Each row was made from one small tree. The marks that hang from a mark follow it in brackets, in alphabetical order. Every link used is in the known rows. Write each row's tree.
In the rows, zero is written as 128.
Known rows
bifuf{peda}: [124 131 144 115 154 124 128  94 130 130 117 132 118 141 163 124 137 129
 119 120 119 124]
noke{nudal{dudu{sefit} vefer vubi}}: [109 103 101 207  92 135 119 188 130 149  99 128  93 139  86 115 120 106
 121 184 111 116]
vubi{bifuf nudal}: [104 134 129  69 117 149 138 127 141 145  83 140 142  93 126 134 146 127
 109 123 125  36]
vubi{nudal{dudu noke vefer}}: [111 122 102 158  76 118 131 153 142 150 121 211 152 125  97 130  79 111
  96 165 115 131]
dudu{nudal{vefer vubi{bifuf}}}: [113  65 118 135  90 193 101 122 161 170  62 139 141  79 101 102 105  98
 114 147 119  88]
bifuf{peda vubi{nudal}}: [ 92 147 161  79 180 115 159  77 135 134  80 150 109 112 161 120 145 112
  90 132  79  87]
bifuf{vubi}: [116 129 143 127 149 110 147 107 130 123 114 134 117 120 132 125 137 109
 104 143  91 109]
vubi{bifuf{peda} nudal{dudu vefer}}: [ 99 128 116  98 114 151 127 105 151 169  73 198 149 129 124 111 156 120
  90 149 108  49]
sefit{peda}: [165 120 135 123 149 113 131 136 119 130  89 133 126 131 143 123 144 147
 120 115 134 150]
vubi{bifuf nudal{dudu{sefit}}}: [102 136 123  79 104 157 134 172 128 144  80 151 138 104 101 163 169 111
 104 167 125  33]
nudal{dudu{sefit} noke vefer}: [120 104 108 202  81 126 122 177 122 140 120 187 144 130  99 138  86  94
  95 183 130 153]
nudal{vefer vubi{bifuf{peda}}}: [106 107 129 149 108 171 115  98 143 173  80 128 130  97 149  83 115 116
  95 131 104  87]
noke{nudal{dudu vefer vubi}}: [114 104  89 198  81 114 119 147 148 160 116 149  98 156  89 116 114 118
 123 171 105 123]
vubi{nudal}: [109 150 123  93 136 138 138 132 139 137 106 142 131 110 124 124 129 127
 123 129 126 103]
dudu{nudal{noke vefer} sefit{peda}}: [158  64 140 154 124 147 110 166 132 126  58 179 153  95 121 123  82 101
 100 139 155 175]
nudal{dudu vubi{bifuf}}: [118 109 111 131  75 142 106 135 136 157 104 118 125 110 103 152 135 116
 112 164 104  65]
dudu{nudal{noke vubi} sefit{peda}}: [156  72 152 144 117 148 103 173 133 122  48 111 119  67 140 160  66 100
  99 145 140 165]
nudal{noke vefer vubi{bifuf}}: [111  94 108 193  63 153 116 146 141 169  93 143 151  74 117 114  53 113
  98 137 114 101]
dudu{nudal sefit}: [121  90 149 101 135 169 111 147 132 113  89 129 128 107 115 147 133  93
 129 153 147 122]
noke{nudal{vefer vubi}}: [109 105 103 194 100 131 125 143 138 149 106 122  98 131 104  92 101 127
 129 137 110 126]

Which tree is each row?
[113 118 147 114 124 156 114  93 135 158  79 100 121  94 165 127 125 125
 107 125 108  68] | nudal{vubi{bifuf{peda}}}
[ 94 134 139 117 146 117 152  93 150 164  87 202 125 136 127  99 148 101
  76 175  72  95] | bifuf{peda vubi{nudal{dudu vefer}}}
[114  98 112 227  58 141 111 189 122 149 110 146 133 101  98 140  56  89
  95 181 116 160] | nudal{dudu{sefit} noke vefer vubi}
[ 89 127 128 156 116 119 156 128 145 147  96 196 143  94 118 107  75 100
  78 148  92 120] | bifuf{vubi{nudal{noke vefer}}}
[122  82 122 162 105 181 102 126 155 153  85 136 129  91 105  90  86  98
 121 148 125 149] | dudu{nudal{vefer vubi}}
[113 114 108 161  92  98 113 141 141 137 123 117  80 153 106 154 127 124
 132 164 103 102] | noke{nudal{dudu vubi}}
[116  82 141 148  89 149  96 136 152 129 102 128 124  81 128 160  44  96
 118 143 127 148] | dudu{nudal{noke vubi}}
[ 92 141 147 117 161 136 155  83 140 149  75 185 121 114 145  80 135 104
  80 138  77 103] | bifuf{peda vubi{nudal{vefer}}}
[157 108 123 135 137  85 127 180 111 119  87 144  93 170 117 158 178 127
 117 155 133 114] | noke{nudal{dudu{sefit{peda}}}}
[ 98 140 140  58 147 150 142  90 141 147  70 152 138 105 155 125 161 128
 104 110 117  36] | vubi{bifuf{peda} nudal}
[104  95 132 185  87 148 105 106 136 167  87 150 142  89 154 113  61 114
  81 122 108 100] | nudal{noke vefer vubi{bifuf{peda}}}
[ 97 110 135 120 126 130 116 100 143 145  85 108  97 128 154 141 141 129
 116 118 108  41] | noke{nudal{vubi{bifuf{peda}}}}
[116 114 137 114 100 142 107  97 145 161  91 120 115 121 140 147 137 117
 100 156  99  59] | nudal{dudu vubi{bifuf{peda}}}
[ 97 100 125 156 117 138 110 101 141 160  73 132 111 124 142  94 125 124
 106 127  99  62] | noke{nudal{vefer vubi{bifuf{peda}}}}
[116 111 115 208  70 141 114 146 136 157 115 144 137  86 123 109  38 110
 107 144 116 167] | nudal{noke vefer vubi}
[157  67 137 157 128 179 108 168 125 149  34 127 124  76 119  95 106 101
 108 150 135 171] | dudu{nudal{vefer vubi} sefit{peda}}
[105 124 108 170  80 136 134 188 125 140 102 198 149 107  99 136  91  94
  90 178 124 126] | vubi{nudal{dudu{sefit} noke vefer}}
[103 130 128  96 131 169 135  94 144 165  68 177 151 106 144  88 148 126
  94 120 115  53] | vubi{bifuf{peda} nudal{vefer}}
[101 115 102 141  63 130 125 150 148 165 103 214 168 111  93 132  95 106
  88 158 117  65] | vubi{bifuf nudal{dudu noke vefer}}
[ 89 136 144 127 112  98 153 167 130 120  98 167 127 104 115 176 113  82
  77 188  97  89] | bifuf{vubi{nudal{dudu{sefit} noke}}}
[ 87 147 166 107 152  92 150  86 139 121  95 168 124 105 167 148  95 106
  76 133  88  97] | bifuf{peda vubi{nudal{noke}}}
[107  56 126 161  66 175  94 129 165 156  74 161 153  65 112 123  50  96
 104 144 129 103] | dudu{nudal{noke vefer vubi{bifuf}}}
[114  69 130 190  85 181  98 173 139 142  78 141 134  67 116 125  41  83
 102 162 134 168] | dudu{nudal{noke vefer vubi} sefit}
[103 119 102 113  85 152 128 145 151 170  88 192 148 120  86 115 150 121
 101 159 115  48] | vubi{bifuf nudal{dudu vefer}}
[155  97 105 163 123  99 129 190 114 130  79 175 108 170 100 119 169 127
 108 164 127 135] | noke{nudal{dudu{sefit{peda}} vefer}}
[104 132 124 131 117 116 149 133 148 160  97 198 132 123  92 102 143 100
  88 177  74 100] | bifuf{vubi{nudal{dudu vefer}}}
[160  83 154  91 156 149 120 153 124 114  53 129 124 105 136 140 146 109
 114 132 151 147] | dudu{nudal sefit{peda}}
